Each row was made from one path, in order. Every step used is in the known rows, and no mark comes twice. Write each row's path.
In the rows, zero is written as 128.
Known rows
gozuk, suvor: [108  85 122 129  99 118 139 134 140 131 132  97 110 101 113 126 115 137
 111 112 137 129 121 130 138 123 142 120 130 121 132 126 126 123 118 141
 110 137]
suvor, gozuk, sote, ravig, zaki, zapet: [137  57 129 100 194 118 121 109 132 134 141  94 105  64  90 129 140  97
 159 110  90  98 110 151 136 149 120 141 137 150 161  81 141 137 194  87
 150 156]
zarenof, dafumo, tuta, ramez: [167  76 134 115 154 142 105 133 173 143  87 151 198 126  92 111 110  59
 139 147 154 145 158 134  89 129 110 138 101 190 133 138 130 131 118 105
 123 135]
tuta, ramez, mupu, dafumo, zarenof: [204 114 140 100 130 127  83 143 180 144 113 155 129 134 213 145 156 193
 123 105 141 133 120  90 113 113 146 140 144 138 136 111 147 125  75  99
 155 140]
niki, zarenof, dafumo, mupu, ramez, tuta: [171  79 172 115 238 104 133 134 150 142 122 155 135  97 172 126 119 115
 137 111 177 133 157 101  97 116 132 137 123 141 133 134 156 114 132 154
  99 135]
tuta, ramez, mupu, dafumo, gozuk, sote, ravig: [222  18 140 110 114 118  89 134 103 152 103 147 140  84 147 146  89 151
 155 127 104 116 139 102 117 116 124 130 180 164 142  84 167 148  80 115
 131 134]
gozuk, suvor, biba, sote, ravig: [128  46  99  99  93 120 160 118 165 134 164  81  88 107  66 127 137  73
 137 155 128 129 166 153 139 134 141 123 125 127 129  97 136 132 131 158
 137 147]
suvor, gozuk, dafumo, mupu, ramez, tuta: [226 167 151 127 149 120 115 157 120 150 103 170 173  98 160  96 154 114
 155 112 135 124 122 110 104  70 135 147 122 192 142  97 167 112 160 117
 125 150]
gozuk, suvor, biba, dafumo, tuta: [148  56 126 114  86 127 132 147 161 133 139 109 184  97  96 120 135 111
 119 112 146 158 160 115 116 111 136 145 101 152 115 131 138 125 174 130
 134 130]
mupu, ramez, tuta, dafumo: [217 161 136 116 135 113 163 136 151 137  99 151 156 118 139 155 123  13
 121  89 139 148 127 100 120 104 132 136 139 174 148 129 143 133 113 130
 132 136]
biba, suvor, gozuk, sote, ravig, zaki, zapet: [124   4 120 100 194 113 115 106 149 133 140  88  70 107  90 140 159  70
 148 105  75  84 110 155 129 144 111 142 138 160 173  82 148 138 183 113
 163 135]
biba, sote: [116 116 115 125 113 126 143 120 150 133 172 115 105 165  99 119 129 101
 137 123 148 122 142 132 129 112 130 133 127 121 127 118 130 131 134 137
 143 119]
sote, biba, dafumo, mupu, ramez, tuta: [176 100 161 122 146  95 139 148 175 138 132 150 175 139 179 137 155  75
 149 112 135 140 165  67  80  90 127 155 143 138 110 103 128 132 178 154
 139  98]
tuta, ramez, mupu, dafumo, gozuk, suvor, biba, sote: [189  30 132 100  53 119 116 143 176 151 191 115 124 148 100 134 130 140
 112 119 173 124 151  94 141  46 144 141 149 134 131 105 160 124  67 154
 132 140]
mupu, dafumo: [134 109 133 124 140 126 116 138 107 128 134 148 143 124 145 130 117 152
 107 139 103 126 132 111 126 103 136 133 153 130 130 131 142 123 106 120
 139 118]
biba, sote, ravig: [134  82 112 114 137 124 146 111 137 136 144 118 103 141  99 120 130  66
 160 143 124 117 162 147 120 140 128 126 134 135 124 100 132 145 142 130
 144 121]
sopi, ravig, zaki, zapet: [116 100 148  93 202 113 132 126 174 114 128  94 149 141  72 133 174  89
 142 138 127 112 152 159 140 132 118 135 124 112 138 119 120 134 154 132
 162 130]
bagelon, zapet, zaki: [108 103 129 127 124 121 154 119 145 137 107 156 153  94 146 154 125  83
 132  93 140  99 134 121 127 149 123 118 141 155 137 149 137 124 117 116
 117 135]
suvor, biba, dafumo, mupu, ramez, tuta: [203 100 160 106 140 116 123 152 153 136 150 153 176 114 169 130 165  89
 143 114 141 151 167  91  95  89 131 150 114 154 117 112 148 123 182 146
 137 127]
dafumo, mupu, ramez: [143  87 140 129 174 121 103 135 125 136 147 150 147 116 165 121 128  86
 144 124 115 129 145 111 105 116 129 142 129 138 126 108 148 129 155 141
 117 142]
gozuk, sote, ravig, zaki: [157  62 116 115 161 116 118 117 125 125 128  97 138  71 100 152 126  81
 157 140  84 122 133 144 128 176 122 127 132 127 140  90 136 151 166 131
 131 160]
niki, zarenof, dafumo: [110 105 145 121 220 122 147 117 138 131 119 130 108 107 134 128 114 124
 125 123 175 128 136 119 127 136 133 128 132 111 136 150 141 114 117 142
 113 128]
zarenof, dafumo, tuta, ramez, mupu: [175  49 149 106 156 130 125 136 159 151  66 149 187 136 132 105 138  97
 133 111 165 139 154 126  89 104 113 139  92 169 125 152 141 129 108 102
 122 141]
niki, zarenof, dafumo, mupu: [125  64 151 122 218 121 119 126 141 137 121 142 123 112 153 126 137 127
 134 119 168 120 146 112 110 135 124 131 126 106 123 146 146 114 143 165
  96 126]
bagelon, zapet: [112 111 136 126 125 129 148 123 129 135 134 131 137 108 163 140 103 140
 140 114 130 115 139 131 115 141 123 126 150 157 135 142 136 130  92 140
 125 136]
gozuk, sote, biba, dafumo, tuta: [142  79 120 131 102 110 133 134 162 133 116 119 179 116 109 135 107 115
 148 115 112 147 153  91  94 139 118 155 144 143 118 106 130 139 174 128
 162 102]
zarenof, dafumo: [108  99 138 117 178 127 156 125 124 135 105 139 128 119 115 110 125  90
 124 144 146 126 128 134 113 121 122 122 126 126 126 144 133 123 125 127
 119 120]
biba, suvor, gozuk: [112  90 121 129 135 125 121 124 146 140 133 142  87 164 136 119 156  97
 126 105 118  95 104 131 127 101 117 140 124 163 143 121 151 122 141 115
 143 122]
sote, biba, dafumo, tuta, ramez: [173 102 131 128 102 127 103 139 209 135 111 134 215 157 116 139 136  49
 151 127 143 153 176  86  86 116 115 162 126 172 119 114 110 140 157 119
 155 107]
tuta, dafumo, gozuk, suvor: [186  88 121 131  70 119 148 135 147 144 123 124 140 108  88 154 107  39
 117  91 166 128 104  98 146 105 129 122 158 144 132 120 142 139 115 157
  94 121]
sote, biba, dafumo, gozuk: [146 109 148 134 114 112 139 131 153 136 146 142 161 152 121 139 128  92
 154 135 161 125 141  70 113 101 121 148 165 116 102 102 125 142 167 145
 135  76]
gozuk, sote, biba, dafumo, tuta, ramez, mupu: [181  57 131 121  86 109 121 139 187 144  93 116 185 132 144 138 132 116
 151  80 130 148 158  81  88 111 116 160 134 152 126 110 131 139 140 122
 162 123]
mupu, ramez: [129 126 135 129 176 123 132 127 120 130 143 138 129 114 146 122 109  89
 136 129 123 136 137 117 121 117 138 141 134 141 138 113 143 129 127 119
 135 144]
tuta, ramez, mupu, dafumo, gozuk, sote, ravig, sopi: [247  41 133 104 122 132  68 125  72 147 121 145 156 103 141 169 112 202
 174 167 102 120 146 120 116 118 132 127 170 164 143  80 175 155  76 110
 134 146]
zarenof, dafumo, gozuk, suvor, biba, sote, ravig: [139   5 123  93 129 118 174 116 153 150 158 111 102 100  35 110 113  46
 150 180 173 119 161 143 127 117 129 118 137 133 118  96 152 137 130 161
 113 123]
tuta, ramez: [159 135 126 126 109 138  94 130 169 131 123 125 146 136 121 138 127  93
 137 128 137 135 137 125 121 127 124 132 125 158 143 118 118 130 105 123
 129 143]
ramez, tuta, dafumo, gozuk, sote: [249 127 128 124  58 112 144 136 145 145 103 139 149 102  89 167  94  89
 134  89 150 134  99  96 132 125 114 122 164 172 142 112 149 144 108 148
 118 113]

Write each row's path
[192 219 121 121 137 139 110 140 153 143 102 155 125 104 155 105 162 165
 155 126 153 123  85 118 129 124 146 139 129 158 143  88 157 114 148  91
 153 144]	suvor, gozuk, dafumo, zarenof
[167  99 119 134 129 130  95 146 125 145 100 150 123 154 142 105 190  96
 139 114 113  96 111 124 111  84 116 140 122 166 144 108 164 113 159 151
 135 120]	biba, suvor, gozuk, dafumo, mupu
[171 109 148 118 110 132 125 136 132 133 165 144 162 128 111 133 137 109
 147 137 166 136 142  92 128  99 125 143 137 132 110 111 145 134 170 139
 134 104]	suvor, biba, dafumo, gozuk
[203 171 109 111 121 132 132 128 190 137  99 147 123 124 155 165 152  62
 130  97 151 140  98 101 127 158 134 130 141 139 134 115 137 135 126 127
 143 128]	tuta, dafumo, zarenof
[132  52 112 135  84 102 125 121 166 134 142 114  87 159  89 162 107 121
 138 147 111 108 119  97 122 134 108 136 178 131 138  85 142 140 107 185
 144  89]	dafumo, gozuk, sote, biba, suvor
[137 123 137 110 178 114 125 133 172 118 119 116 175 141  91 136 166  73
 150 147 127 117 153 152 138 137 119 131 115 114 121 120 131 140 151 137
 145 148]	sopi, ravig, zaki
[168  76 165 111 198 110 141 142 136 146 107 164 156 108 154 109 132  82
 137 133 148 133 148 116  83 102 123 131 118 156 124 128 148 124 138 138
 106 127]	zarenof, dafumo, mupu, ramez, tuta
[147   5 132 122  98  89 131 134 131 143 129 137  91 164 148 159 124 179
 111 122  94  99 119  73 118  81 118 142 196 113 133 102 167 134  75 174
 155  85]	ramez, mupu, dafumo, gozuk, sote, biba, suvor
[168 104 139 117 113 128 115 133 155 139 104 123 133 144 162 131 154 129
 132  93 146 130 134 117 121 102 126 134 118 138 137 131 131 128  91 121
 128 149]	tuta, ramez, mupu
[226 149 150 125 142 117 117 159 113 138  97 148 177 106 152 116 146 118
 145 130 132 143 144 110  99  92 137 135 125 165 139 105 151 119 135 154
 123 136]	gozuk, dafumo, mupu, ramez, tuta
[144  81 147 115 143 115 135 141  95 136 115 151 131 133 185 125 143 190
 101 103 112 120 128 104 125  78 138 134 146 111 124 144 153 122  96 118
 139 125]	ramez, mupu, dafumo
[235   5 145 105 145 114  77 133 121 145 128 134 172  90 133 160 123 112
 156 126 105 114 138 100 122 115 123 138 164 149 140  80 163 157 114 120
 125 155]	tuta, ramez, mupu, dafumo, gozuk, sote, ravig, zaki
[185  91 167 122 154 109 121 151 137 141 134 153 175 122 187 121 145  91
 149  91 144 140 156  87  87  90 131 146 125 155 117 114 142 132 185 132
 126 110]	biba, dafumo, mupu, ramez, tuta
[209  96 121 122  97 121 111 146 195 152  56 143 167 186 132 116 195  86
 140 109 127 117 136 104  98  65 112 164 112 197 149 111 153 119 108 128
 167 132]	sote, biba, suvor, gozuk, dafumo, tuta, ramez, mupu
[164 138 129 111 148 128  96 138 153 133 137 159 125 119 178 142 131 188
 119 140 123 131 115 101 120 137 148 134 156 128 128 107 145 125 109 105
 153 120]	mupu, dafumo, zarenof
[155  33 142 118 209 113 136 107 105 144 109 130  99  53 100 135  64 127
 170 146 155 116 138 120 124 174 122 120 168 134 138 100 165 139 124 141
 105 123]	niki, zarenof, dafumo, gozuk, sote, ravig
[226 153 119 130  99 149  81 151 148 134  75 135 218 125  90 117 128  90
 147 147 139 156 155 128 105 119 124 142 106 198 147 116 133 127 113 121
 140 145]	gozuk, dafumo, tuta, ramez
[194 145 123 131 116 138 117 148 112 131  80 139 202 118  96 108 128 128
 138 144 129 149 145 132 112 119 128 138 109 167 132 126 143 125 138 125
 139 130]	gozuk, dafumo, tuta
[179  61 123 113  72 136  99 149 199 136 133 104 201 106  91 129 131  72
 128 112 156 166 170 111 109 112 132 150  97 181 130 120 128 127 149 125
 136 145]	gozuk, suvor, biba, dafumo, tuta, ramez
[218 161 128 116  89 119 159 137 162 136  83 142 154 132 122 161 145  56
 113  88 144 142 118 110 125 113 121 123 134 163 137 144 127 133 113 139
 126 120]	ramez, tuta, dafumo
[133 125 108 109 101 133 147 122 164 128 186 113 108 158  83 128 146 101
 130 148 144 132 152 135 137 112 130 138 118 120 126 118 135 123 128 153
 154 135]	suvor, biba, sote
[172 143 151 120 147 112 142 137 136 133 129 141 140 114 147 129 112 119
 132 121 136 142 138 116 115 109 137 136 126 162 139 117 138 128 117 118
 132 137]	mupu, ramez, tuta
[142  70 115 114  56 122 144 128 169 140 208  97 104 136  49 127 115 116
 130 143 179 125 141 122 151  96 138 132 133 121 120  98 145 129 124 170
 120 129]	dafumo, gozuk, suvor, biba, sote
[110  84 102 110  70 123 156 127 178 132 194  81  91 132  69 125 135 105
 113 133 153 133 145 137 146 108 144 130 120 112 131 115 133 118 120 166
 137 146]	gozuk, suvor, biba, sote
[174  88 145 113 125 126 100 143 134 139 111 145 149 141 181 134 142 153
 110 104 123 127 137 100 119  76 135 138 143 141 139 135 144 123  73 114
 139 139]	tuta, ramez, mupu, dafumo
[178 168 112 120 135 133 105 138 167 143 101 147  89 146 156 117 182 137
 143 121 139 108  85 120 123 119 136 140 129 168 154  88 164 115 136 115
 166 124]	biba, suvor, gozuk, dafumo, zarenof
[100 101 115 130 124 111 138 121 185 137 129 139  88 181 130 135 167  85
 125 127 108  95 114 111 122 100 114 149 144 147 136 110 137 122 134 137
 156 109]	sote, biba, suvor, gozuk
[205  70 158 118 112 124  88 145 124 148 128 163 163 146 160 136 123 160
 126 115 148 119 133  85 122  65 128 139 158 149 129 118 155 134  74 118
 122 123]	tuta, ramez, mupu, dafumo, gozuk
[235 136 130 124  92  93 164 131 173 145 114 145 152 105 101 178  84  31
 142 114 135 142 118  65 120 114 120 143 189 168 145  85 150 145 102 161
 137 117]	mupu, ramez, tuta, dafumo, gozuk, sote, biba
[167  83 144 120 194 136  99 127 186 139 100 139 177 116 108 129 100  91
 139 125 183 147 167 119 103 143 120 144 105 175 141 146 138 121 110 118
 116 143]	niki, zarenof, dafumo, tuta, ramez
[233 125 134 120  99 137 103 154 136 143  56 133 207 134 130 109 154 133
 142 109 147 150 151 121 105  93 126 143 100 178 141 128 145 125 102 119
 138 151]	gozuk, dafumo, tuta, ramez, mupu
[138  86 152 121 165 126 143 126 116 144 122 156 142 124  98 112 104 100
 142 155 172 118 124 118 116 112 116 122 142 135 117 127 144 133 127 131
 104 103]	zarenof, dafumo, gozuk
[125 129 115 133 119 125 123 124 127 141 135 129 104  85 125 113 104 149
 143  98 111 110  92 130 137 129 125 136 140 156 146 103 155 122 147  95
 138 151]	suvor, gozuk, sote
[198 128 107 131  96 132  91 143 207 144  75 144 180 178  91 125 167  49
 144 145 119 123 142 111  98  90 110 163 121 217 155  98 141 121 119 129
 167 127]	sote, biba, suvor, gozuk, dafumo, tuta, ramez
